What can hang from each mark:
P: E
Q: T Z
T: V
V: E T U
Z: Q V
E: P V
X: D
U: V
W: Z
D: V X

Known rows, with every way that one mark hangs from another:
{W {Z {V U}}}: [  2.1 -29.3  14.3  22.0  16.7 -34.6  48.9  31.3 -30.6 -18.0  -1.6 -11.6
  -3.7   4.5  23.0 -22.4 -10.4  25.5  13.8 -32.3  39.3  26.6   5.4  -2.4
  -9.3]
{D {V {E P} T U} X}: [-20.7 -42.9 -43.2 -35.8  76.4  16.0 -60.3 -32.9 -37.6 -18.8  27.6 -12.6
 -42.7 -53.1   5.0 -30.9  -4.6 -22.8 -10.8  73.4 -76.3  -2.8  15.2  32.2
  50.1]
{D X}: [-28.9 -38.7  42.5   9.5 -20.1   8.1  11.8  -7.4 -14.9 -14.7  -1.0  -9.5
 -19.1 -38.8  -7.7 -60.9  23.4 -49.1 -37.7 -31.3  -8.0  -2.7  17.3  60.0
   7.6]
{U V}: [ 22.2 -14.3 -13.6 -20.4 -38.6  23.5  34.2 -20.4  11.6  19.5  24.9 -16.4
  11.7  15.2   9.6  10.7  11.1 -21.2  -8.6 -77.4  17.8 -13.9   5.8   1.1
  -9.6]
{Z {Q {T V}}}: [ -1.1   1.0  47.6  38.3 -55.5   4.5  11.9 -24.9  33.0 -22.5 -22.0  28.9
  34.4  39.5 -14.1 -19.2  10.3 -33.6  -9.4 -26.7  42.7 -12.4 -28.4  24.7
 -18.5]
{W {Z {Q T} {V {E P}}}}: [ -9.7 -22.6  -2.2   6.6 -10.3  18.6   9.4  33.6  15.6  -0.3 -10.5  40.1
   3.3  -5.9  14.0  -1.7  -9.0  22.0   6.5  23.5   7.9  15.4 -13.4  -9.9
 -19.8]
{U {V {E P} T}}: [ 19.8  11.9 -73.7 -61.9  -7.5  44.0 -29.0  -8.2   4.9  46.8  38.3   0.4
 -12.0 -25.5  21.2  45.6   4.1  16.8 -20.0  -8.0 -31.1 -28.2  -5.2 -13.1
   0.5]
{Z Q {V {E P} T U}}: [  6.7  16.3  11.9 -23.5  42.1   5.4 -67.3   3.6  35.1   7.4 -35.3  -6.6
  21.5   7.9   2.2  39.5 -12.5  -3.1  24.6  46.1  14.2   1.6 -26.8 -12.0
  29.6]
{V {E P} U}: [-10.7  24.4 -29.0 -21.7  14.5 -50.2 -13.4  25.1  -5.2  -4.8  -2.3  -2.7
 -26.1 -38.3  34.0  43.8   1.3 -59.8  10.4  27.4 -44.2   5.6  15.3 -35.4
  -3.9]
{Q T {Z {V E}}}: [-32.8  -0.3  14.7  27.0 -45.4   6.8 -15.6  21.8   5.9  32.5  30.3  61.4
 -14.3  40.0  -5.3 -23.4  27.4   2.1  -8.1  10.2 -46.5  23.6  22.7 -45.3
 -27.8]
{P E}: [ 14.6  33.0   3.8  -0.5 -77.4  11.4  49.6  23.2   2.4  15.2 -22.9  -3.1
 -18.0 -11.3 -25.9  23.0  -0.6 -48.2 -20.1   8.4   2.1   9.4   8.8  27.5
 -34.4]
{V T}: [  6.2  21.6   5.0   4.0 -17.8  -9.4 -14.2 -21.3 -32.7  -3.8   5.3   2.4
 -15.1  -5.5  -8.6 -37.9   3.0  21.0 -38.5 -17.1   9.8 -47.1  -1.4  61.5
 -16.8]
{X {D {V E U}}}: [ 22.4  36.9 -17.7   8.9  39.0 -19.0  54.3 -39.4  -6.9 -29.6  14.9 -49.0
 -12.1 -21.9 -31.3  26.9 -13.8 -31.6  41.3   0.6 -21.4 -21.9  32.0 -12.9
  35.0]
{W {Z {Q T}}}: [-20.9 -14.7  11.0  48.1 -37.6  -3.3  38.0  32.5 -14.7 -37.4 -14.4  52.7
   1.7   1.1  14.3 -54.6 -13.8   9.2 -14.3 -25.0  26.0 -39.7 -17.8  42.2
 -32.3]
{T {V E}}: [ 17.0  15.3  -6.5  -5.3 -41.6  18.4  34.8 -17.4  31.6  27.5   4.2 -33.0
  14.4   1.8 -15.3  61.5   6.3   1.1  -0.7 -55.4   2.1  47.9  -5.2 -17.5
 -15.0]
{W {Z Q {V T U}}}: [  2.2 -17.4  15.9  23.7  30.6  -6.6   7.9  32.0 -17.7 -30.1 -23.5   3.9
  16.3  13.3  12.9 -30.4 -27.9  46.7  12.7 -20.5  51.9 -18.2 -29.5  27.4
   8.0]
{Z {V T}}: [ 23.6   3.4  36.7  -9.7   1.2   3.8 -14.5 -36.4  -3.6  21.2   7.9 -20.7
   6.7  24.4 -19.8 -12.8  10.9  33.3 -15.9  -7.4  40.0  11.7   2.1  28.6
  -0.8]
{D V X}: [-16.0 -70.1  16.8  -0.6   5.2  33.3  13.1 -62.0 -15.0 -23.7  20.0 -23.8
 -11.3 -22.5 -27.8 -66.5  11.8 -44.5 -19.5   0.2 -16.4  15.3  29.9  60.3
  22.1]
{X {D {V E T U}}}: [ 28.9  49.3 -30.5   4.1  58.3 -15.6  24.8 -41.6 -25.6 -28.6  21.6 -39.9
 -17.7 -25.9 -31.5  13.7 -20.1   3.7  30.8  14.8 -27.1 -43.2  18.8   4.4
  40.6]
{W {Z Q {V E}}}: [ -3.3 -16.7   9.1   9.3 -14.2  36.0  31.2  34.2  25.8   6.9 -27.2   1.5
  19.3   0.8  -4.4  18.5 -25.8  35.3  17.0 -30.9  27.3  19.1 -17.1   1.1
  -2.4]
{Z {V T U}}: [ 22.3   5.6  35.9  -5.1  35.4 -35.6 -26.5 -16.9 -16.9   1.2  -0.2 -25.3
   3.3  31.0  -1.5  -9.7   0.5  16.0   4.1  -4.7  33.3   8.9  -2.6  12.5
   8.7]
{Q {T {V U}} Z}: [-36.8  -2.4  11.0  63.7 -36.4 -45.8  18.5  21.8 -25.5 -23.2  30.2  52.9
  -4.0  44.1  17.0 -52.9  30.4 -19.0  -9.3 -19.7 -22.1   1.8   8.2 -44.2
 -35.5]
{E P V}: [  6.2 -37.7  -9.0 -45.1 -18.2 -48.2  36.8 -32.1  -8.8  -4.1   4.9 -40.5
   1.7 -26.3   8.7 -14.9  58.7 -52.8 -25.9  52.2  13.8  17.9  63.3 -40.8
 -17.4]

Rows:
[-30.2   4.6 -15.9   4.8 -14.0  19.9 -24.3  18.1  -7.9  33.6  19.1  19.0
 -10.6  -4.6  -5.3 -12.3  22.6  29.8  -9.3  23.4 -34.9   8.8  25.7 -37.0
 -12.2] : {Q {Z {V {E P} T}}}
[ -0.3   0.4  35.2 -14.0 -22.1  21.7 -36.3  -8.8  62.5  20.8 -18.0  30.1
  17.9  20.7  -8.5  30.3  12.9 -27.0   7.6  50.8   7.9  30.7 -12.2 -21.6
  -5.1] : {Z {Q T} {V {E P}}}
[  8.8   7.7  49.0  -3.6 -30.7  35.0 -30.0  -7.4  68.3  31.8 -22.8  24.9
  25.3  43.9 -24.4  35.4  -1.2 -14.0  14.1   4.4  17.9  28.7 -23.1  -4.0
   2.5] : {Z {Q T} {V E}}
[ 16.5  22.0  28.0 -18.2  -3.1  56.1 -48.5 -14.2  54.7  35.8 -32.6  -8.2
  29.8  24.8 -32.4  41.1 -16.9  32.0  10.6  -3.8  21.3   5.9 -33.4  21.2
  20.5] : {Z Q {V E T}}
[  1.1  12.7  29.9  23.5 -52.1  18.2   0.3 -12.1  46.1  -0.9 -20.8  31.1
  28.1  32.7 -13.4  16.6   1.3 -26.5  -4.0 -26.0  15.1  -2.2 -33.6  10.6
 -15.7] : {Z {Q {T {V E}}}}
[-31.7   6.3 -18.0   8.3  13.5  -8.4 -34.4  30.7 -18.5  16.7  14.7  15.7
 -11.9   1.3  12.0  -8.9  14.1  17.4   4.8  27.0 -38.4   8.0  19.7 -51.9
  -1.0] : {Q {Z {V {E P} T U}}}
[  8.5 -18.2 -27.8 -50.9  39.6 -75.5 -14.5 -17.8 -43.7 -21.4   6.8 -33.8
  -9.7 -22.5  32.0 -27.1  41.3 -30.0 -23.1  74.0  -0.7 -16.5  43.1 -33.5
   4.4] : {E P {V T U}}
[-26.3  14.7  -5.7  16.6   4.2  -0.4 -28.2  31.3 -13.9  22.2  13.9  12.5
  -4.4  21.7  -1.3  -8.6   3.6  26.4   7.5  -5.9 -38.0   5.9  10.4 -39.6
   1.8] : {Q {Z {V E T U}}}
[  2.2  -0.5  -6.2   6.9  33.7  13.0  -8.9  44.7  -2.0  -6.0 -26.6   6.3
   9.0   3.7  12.2   6.4 -36.7  52.9  19.3 -14.8  16.1  -5.4 -35.8   7.9
  14.1] : {W {Z Q {V E T U}}}
[ -0.8  35.5 -47.9 -36.9   0.5   5.5 -47.7  -2.0 -16.3  23.5  13.7  13.8
 -34.3 -51.0   7.0  21.2   3.7  16.8 -29.8  41.9 -48.2 -25.6   4.9  16.4
 -16.5] : {V {E P} T}
[ 25.5  30.7  -6.5  22.7  57.2 -32.5  39.5 -56.2 -41.7 -50.5  22.6 -41.9
 -11.9 -13.9 -29.7 -25.9  -9.4  -4.6  22.8  11.4   5.0 -49.1  25.6  20.5
  34.0] : {X {D {V T U}}}
[-11.1  -7.6 -10.8  33.0 -35.7  18.9  37.4  32.4   6.2 -14.8 -12.1  40.6
   8.2   2.0   9.0  -5.6 -17.7  27.6  -2.5 -34.7  10.4  -8.4 -29.9  14.3
 -25.3] : {W {Z {Q {T {V E}}}}}
[-25.1  -3.3  19.3  30.3 -25.9  10.4  -5.9   6.5 -18.0  15.4  16.0  13.4
   2.6  24.9 -18.2 -47.6  20.8  32.9 -13.2 -15.9  -1.5  -3.8  22.6  -9.2
 -16.8] : {Q {Z {V T}}}
[  6.3  50.0 -32.9 -16.3  30.0 -27.8 -54.8  21.3 -27.9   8.5  -0.1   0.4
 -32.7 -11.7  12.9  25.5 -26.0   6.6  -4.4  -7.1 -47.4 -32.6 -16.7  13.4
  13.9] : {V E T U}
[ 27.0  18.5 -57.8 -50.2 -14.3  59.4 -23.0  -8.0   9.9  54.7  31.0  -1.6
  -5.9  -2.1   6.8  46.6  -8.9  30.8 -14.2 -51.5 -27.0 -30.2 -14.9   3.2
   6.4] : {U {V E T}}
[  7.2  15.2 -24.3 -11.3   6.8 -30.1  17.1  -1.7  12.6   0.3   0.3 -33.8
   6.0 -14.6  20.1  62.6  10.6 -34.0  13.1  -5.1  -5.0  47.5  -1.9 -50.0
  -9.7] : {T {V {E P} U}}
[ 21.9  41.4 -42.1  -5.0  67.5 -24.1  19.1 -43.5 -28.5 -33.4  24.7 -35.7
 -26.0 -42.4 -18.0  10.8  -8.5  -7.2  28.1  48.1 -31.7 -45.1  30.6  -7.3
  34.4] : {X {D {V {E P} T U}}}
[ 15.1  23.9  28.4 -14.7  33.6  17.4 -60.4   5.5  40.5  14.8 -36.5 -14.1
  29.1  30.8 -12.4  43.6 -24.8   9.4  27.6  -0.8  18.0  -0.1 -38.4   2.4
  35.6] : {Z Q {V E T U}}
[  9.6  -4.0 -20.3  -6.2   7.2  20.4  10.4  25.5 -20.7  24.2  10.7   0.7
 -16.2 -14.6   5.1   3.2 -19.7  81.9  -7.0 -22.7   2.4  15.4  -5.9  14.2
  -7.6] : {W {Z {V E T}}}
[ -5.0   9.4  14.8  16.1 -21.9 -15.7 -12.2  -0.4  33.3 -20.9 -21.2  31.8
  20.1  16.5  10.2  14.0   8.1 -49.6   5.2  15.0   7.5  -2.4 -26.4 -12.1
 -11.6] : {Z {Q {T {V {E P} U}}}}
[  9.5  10.5 -22.4 -15.5 -32.6   4.0  27.5 -19.6  25.4  22.2   7.0 -25.4
   5.5 -22.2  -1.7  61.9  20.2 -11.8  -4.4  -8.2  -0.4  50.6   5.2 -36.8
 -22.2] : {T {V {E P}}}
[  9.9 -22.9 -24.9 -55.2   8.7 -40.4  -2.2 -36.1 -30.2  -3.4  11.9 -29.6
  -5.9 -28.8  12.7 -32.8  52.5 -12.9 -42.7  67.5   3.0 -16.3  50.1 -15.8
 -11.2] : {E P {V T}}
[ -4.2 -16.0   7.0  12.4  14.1   3.4  18.4  47.8  14.1  -6.8 -31.3  -4.7
  18.3   6.4  10.9  19.0 -30.4  20.2  32.5 -29.0  25.9  18.5 -23.2 -11.2
  10.3] : {W {Z Q {V E U}}}
[ -3.3 -30.7  30.1  27.9 -17.2  15.4  44.5  20.0   9.6 -13.5 -27.6  -0.6
  26.3  10.5  -1.2 -20.4 -14.1  29.3   8.7 -37.1  59.3   9.7 -14.2  21.1
  -9.6] : {W {Z Q V}}
[ -6.4 -14.2   9.5  19.5   9.2  -5.4   4.4  49.9   8.7 -10.8 -18.9  32.6
   6.1  19.6  22.9   4.5 -27.5  14.8  22.0  -7.5   9.2  11.0 -26.7 -10.0
   0.1] : {W {Z {Q T} {V E U}}}
[-18.5 -67.6  15.6   5.8  39.7  -8.1   3.7 -43.0 -26.0 -40.6  15.9 -29.5
 -14.0 -16.6  -6.0 -63.8   1.7 -62.6  -0.2   7.0 -24.7  12.7  24.6  43.9
  37.4] : {D {V U} X}
[ -5.2 -28.0  32.6  35.2   8.9 -21.9  21.0  34.9  -6.6 -33.2 -19.5  32.1
  15.8  30.3  20.4 -35.0 -14.9   7.8  16.1 -12.8  44.3   1.0 -22.1   6.8
  -8.8] : {W {Z {Q T} {V U}}}
